Known rows, with every way that one mark hangs from another:
gegin(nesom(kemi padas)): [ 2.38 -1.77 -3.35  0.17  1.81  0.04  0.28  0.30 -3.46  1.22 -0.03 -1.74
  3.05 -1.26 -4.62 -2.20 -1.63 -3.42 -1.22 -0.85  1.07]
dapimo(kemi(pipo) nesom(padas rigop)): [ 3.75  0.24 -0.61  0.12 -6.95  2.67 -1.25 -1.63 -3.28 -1.14  0.51 -2.83
  3.50 -1.59 -2.58  1.43 -2.28 -2.74  0.01 -4.64 -5.21]
nebo(rigop(pipo)): [ 1.05 -0.64 -2.01 -1.34 -0.40  1.39 -0.40 -1.60 -1.85 -1.34 -0.26 -1.72
 -1.67  0.50 -1.30 -0.21 -1.48 -0.75 -0.17 -2.21  1.00]
dapimo(kemi): [ 1.60  0.47 -0.18 -0.34 -2.65  1.32 -1.52 -2.09 -3.20 -0.67  0.17 -1.43
  0.79  0.29 -1.51  0.83 -1.09 -1.20 -0.04 -1.84  0.12]
kemi(gegin(nesom(rigop))): [ 1.53 -2.37 -3.50 -0.42 -1.08  3.96 -1.48 -0.33 -4.49  0.75  0.63 -0.32
  1.82  0.05 -3.54  1.75 -2.35 -1.62 -1.97 -2.79 -0.63]
dapimo(kemi(gegin(nesom) padas pipo)): [ 1.75 -1.65 -0.90 -0.68  0.47  2.34 -1.95  1.25 -7.28 -2.26  1.37  0.12
  2.02 -0.08 -5.19  4.40 -0.34 -2.62  0.25 -2.30 -2.14]
nesom(padas rigop(pipo)): [ 2.57 -1.13 -2.72 -0.62 -1.58  1.98 -0.94 -2.44 -1.77  0.43  0.27 -1.67
  0.42  0.58 -2.87 -0.71 -1.97 -2.23  0.39 -2.72 -1.10]
pipo(nebo(rigop)): [ 1.78 -0.58 -2.94 -1.05 -1.07 -0.96 -0.27 -0.04 -2.54  0.24 -0.51 -1.70
 -1.09 -0.11 -1.38  0.14  1.32 -0.21 -0.39 -0.69  2.17]
kemi(gegin): [ 1.49 -2.51 -2.43 -1.03 -1.38  1.47 -1.16  0.31 -3.69 -0.55  0.47 -1.20
  0.65  0.77 -2.58  1.53 -0.46 -0.09 -1.11 -0.60 -0.61]
kemi(gegin(nesom) padas rigop): [ 2.10 -4.97 -2.37 -0.64 -2.50  3.01 -0.36  1.10 -6.55 -1.60  0.57 -0.05
  1.26 -0.01 -3.50  1.65  0.81 -2.25 -1.65  0.59  2.19]
dapimo(kemi(padas pipo rigop) nesom): [ 3.07  0.18  0.78 -0.12 -6.51  2.07 -1.13 -1.48 -5.51 -4.45  0.52 -1.15
  1.66 -0.87 -2.11  2.74  0.04 -2.54 -0.25 -1.28 -0.51]
gegin(kemi(padas pipo) nesom(rigop)): [ 0.17  0.73 -1.26 -0.05  4.20  2.60 -0.29 -0.71 -4.79 -0.95  0.72  1.29
  2.74 -0.43 -6.50  0.75 -2.71 -3.84 -0.15 -4.16 -0.66]
dapimo(nesom(kemi)): [ 2.27  1.42 -2.34  0.24 -2.17  0.23 -1.06 -1.95 -2.61 -1.39 -0.10 -1.26
  1.34 -2.02 -2.69 -0.59 -2.18 -1.24 -2.53 -1.11  1.37]
kemi(gegin(nesom(rigop)) padas): [ 2.36 -2.73 -3.02 -0.46 -2.19  3.31 -1.77  0.38 -5.44 -0.19  1.19  1.10
  0.59 -1.34 -4.83  1.88 -0.68 -2.62 -1.75 -1.57 -0.12]
nesom(kemi(gegin pipo)): [ 2.40 -1.39 -2.73 -1.03  1.59  0.23 -2.02 -1.65 -4.10 -1.25  1.52 -1.42
  1.30  1.40 -4.99  1.54 -2.63 -1.40 -0.84 -0.59 -2.82]
gegin(kemi nesom(padas rigop)): [ 0.96 -1.89 -2.22  0.45  1.31  3.25  1.03 -0.25 -3.32  1.91 -0.56 -1.26
  4.22 -0.70 -4.48 -2.20 -2.88 -3.26 -0.91 -4.41 -0.50]
dapimo(kemi(pipo rigop) nesom): [ 2.36  0.60  0.30 -0.11 -5.68  2.78 -0.89 -2.59 -4.39 -3.51 -0.01 -2.73
  2.87  0.46 -1.04  2.72 -2.03 -1.58 -0.49 -2.64 -1.02]
nesom(kemi(gegin padas)): [ 3.59 -2.39 -2.36 -0.68 -1.39  0.05 -2.24 -1.05 -4.82 -1.13  1.59  0.25
 -0.58 -0.83 -5.05  0.22 -0.11 -1.99 -1.98  1.63 -0.05]
gegin(kemi): [-0.31  0.09 -0.88 -0.20  2.74  1.19  0.23 -1.15 -2.61 -0.30 -0.52 -0.86
  1.90  0.59 -3.14 -1.12 -1.93 -0.90 -0.55 -2.20  1.07]
dapimo(kemi nesom(padas rigop(pipo))): [ 3.70  0.39 -1.17  0.34 -6.49  3.78 -1.95 -3.40 -3.30 -0.94 -0.07 -2.41
  1.77 -1.29 -1.55  0.87 -2.65 -2.10 -0.28 -4.91 -2.24]
rigop(pipo(nebo)): [ 0.50  1.72 -3.47 -0.78  4.40 -0.65 -1.95 -2.50 -2.91 -0.57 -0.34 -0.58
 -0.81  2.21 -2.81  2.31 -0.05  0.07  1.07 -1.64  3.81]

Rows:
[-0.56 -0.29 -1.25  0.13  4.69  1.46  0.46  1.05 -4.73 -0.81 -0.35  1.27
  2.16 -1.10 -5.17 -0.36 -0.63 -2.73 -0.75 -2.18  2.92] => gegin(kemi(padas) nesom)
[ 2.20  0.03 -2.22 -1.46  0.05 -2.06 -0.69  1.22 -3.98 -1.70  0.50 -0.40
 -1.36 -0.38 -3.77  1.68  2.67 -1.66  0.92 -0.17  0.59] => kemi(padas pipo(nebo(rigop)))
[ 1.46  1.30 -3.78  0.03  3.40  2.77 -2.30 -5.00 -3.19  0.34  0.62 -0.13
  0.70  0.48 -4.60 -0.26 -5.35 -2.92 -1.54 -3.34  1.98] => gegin(nesom(kemi rigop(pipo)))
[ 0.43 -1.14 -2.66  0.26  4.37  3.83  0.26 -1.74 -3.39  1.03 -0.61 -1.10
  3.40  0.62 -4.64 -1.30 -3.94 -2.99 -0.05 -5.53  0.15] => gegin(kemi nesom(padas rigop(pipo)))
[-0.10 -1.29 -0.69 -0.20  4.08  2.06  1.00 -0.13 -5.74 -2.43  0.08  0.14
  3.25  0.93 -5.40  0.64 -1.31 -3.51 -0.08 -2.09  1.93] => gegin(kemi(padas pipo rigop) nesom)
[ 2.37  0.66 -1.93 -0.42 -1.65  1.14 -2.96 -0.35 -6.00 -2.34  0.33 -2.13
  2.30  0.60 -2.74  5.77 -0.19  0.41  0.11 -3.21 -1.88] => dapimo(kemi(gegin pipo(nebo)) nesom)
[ 4.13 -3.57 -1.84 -1.10 -2.20  0.52 -1.62 -2.15 -5.80 -2.83  1.96 -0.79
  0.41  1.17 -5.15  1.16 -0.67 -2.83 -1.21  1.76 -1.23] => nesom(kemi(gegin padas pipo rigop))
[ 0.98 -1.44 -1.36 -0.64  1.49  3.04 -1.84  0.25 -6.15 -1.30  0.83 -1.42
  3.12  1.33 -3.97  4.26 -2.23 -1.53  0.17 -3.70 -2.42] => dapimo(kemi(gegin(nesom) pipo))
[ 3.33 -0.76 -1.14 -0.74 -1.51 -0.44 -1.01 -2.94 -4.20 -2.60  1.51 -0.53
  0.33  0.62 -4.65 -0.29 -0.87 -3.50 -0.52  1.55  0.55] => nesom(kemi(padas pipo rigop))
[ 2.78 -0.02  0.19  0.04 -5.82  3.23 -1.84 -3.51 -5.20 -4.26 -0.02 -0.94
 -0.15 -0.43 -1.21  2.27 -0.34 -1.97 -0.66 -1.68  2.38] => dapimo(kemi(padas rigop(pipo)) nesom)
[ 3.38 -0.94 -2.30  0.16 -6.87  2.18  0.06 -0.41 -1.97  0.09 -0.19 -2.11
  2.33 -2.67 -2.00 -0.75 -0.99 -2.08 -1.50 -2.85 -1.81] => dapimo(nesom(padas rigop))
[ 3.83 -3.11 -2.62 -0.06 -5.97  2.61 -1.09 -2.39 -4.74 -2.05  0.29 -2.45
  1.79 -0.32 -2.14  0.44 -2.01 -0.92 -3.63  0.38  0.59] => dapimo(nesom(kemi(gegin rigop)))
[ 0.46  0.00 -1.55  0.32  2.00  2.99 -0.08 -0.75 -4.41  0.07  0.17  1.49
  1.97 -1.42 -5.43 -0.67 -1.98 -3.36 -1.29 -3.27  1.64] => gegin(kemi(padas) nesom(rigop))
[ 2.48  0.89 -1.55 -0.73  1.27 -1.65 -1.61 -1.52 -3.69 -2.09  1.65  0.33
  0.03 -0.30 -5.72  0.19 -0.92 -3.16 -0.04  0.49 -0.55] => nesom(kemi(padas pipo))
[ 0.24 -0.11 -2.30 -0.28  4.80  1.07 -0.68 -4.30 -3.87 -1.01 -1.03 -1.45
  0.80  3.80 -2.77  0.62 -1.13 -0.34  0.49 -2.03  4.61] => gegin(kemi(rigop(pipo(nebo))))
[ 4.20 -0.75 -2.58 -0.38 -1.63  0.06 -1.10 -2.79 -2.22  0.62  1.44 -2.01
  1.93 -0.05 -5.03 -1.69 -2.91 -3.75 -0.21 -1.67 -3.83] => nesom(kemi(pipo) padas rigop)
[ 1.47 -0.77 -2.53 -0.27  2.57  1.27 -0.19 -2.39 -4.35 -1.25  0.55 -1.54
  2.91  1.50 -4.37  0.14 -3.43 -3.30 -1.08 -0.87  1.56] => gegin(nesom(kemi(pipo rigop)))
[ 3.13 -4.84 -1.59 -1.00 -5.29  1.95 -0.75 -0.12 -5.37 -2.11  0.90 -0.51
 -0.25  0.57 -2.66  0.99  1.52 -1.55 -1.31  1.77  0.80] => kemi(gegin padas rigop)
[ 1.06 -0.43 -1.74 -0.32  4.25  0.58 -0.89 -3.26 -5.03 -1.96 -0.43  0.18
 -0.25  2.42 -3.77  0.74  0.67 -1.38  0.52 -0.69  5.21] => gegin(kemi(padas rigop(pipo(nebo))))
[-0.02  0.73 -1.92  0.13  5.06  3.77 -1.09 -2.40 -4.49 -0.78  0.15  1.54
  0.98  0.00 -5.47  0.25 -3.15 -3.19 -0.48 -4.45  2.05] => gegin(kemi(padas) nesom(rigop(pipo)))
[ 2.94 -1.39 -2.89 -0.12 -2.95  1.45 -1.81 -1.05 -4.12 -1.44  0.44 -1.52
  1.61 -1.45 -3.20  0.97 -2.12 -0.50 -3.14 -0.71 -0.59] => dapimo(nesom(kemi(gegin)))
[ 2.10  0.63 -3.44  0.25  0.39  2.05 -1.46 -3.24 -2.96  1.20  0.66 -0.25
  1.44 -0.79 -4.44 -1.11 -4.17 -3.13 -2.37 -2.33  1.34] => gegin(nesom(kemi rigop))
[ 3.95 -2.95 -1.81 -0.60 -1.81 -0.44  0.34 -2.10 -3.26 -0.86  0.78 -3.19
  2.70  1.25 -3.74 -1.86 -1.58 -3.40 -0.19  0.53 -1.59] => nesom(kemi(pipo rigop) padas)
[-0.28 -1.38 -1.31 -0.04  4.71  3.24  0.31 -1.78 -5.56 -2.30 -0.52  0.45
  1.52  1.26 -4.33  0.01 -1.69 -2.83 -0.39 -2.19  4.73] => gegin(kemi(padas rigop(pipo)) nesom)
[ 1.97 -1.40 -1.43 -0.86 -1.41  1.42 -0.89 -2.79 -3.80 -2.82  0.38 -0.03
 -1.40  1.12 -2.44  0.64  0.31 -2.03  0.01  0.36  3.31] => kemi(padas rigop(pipo))
[ 3.05 -3.03 -2.61 -1.29 -0.74 -0.33 -1.69 -0.17 -6.31 -2.36  1.14 -0.58
  0.10  2.15 -4.13  3.81  2.46 -1.16  0.42  1.22  0.79] => kemi(gegin padas pipo(nebo) rigop)
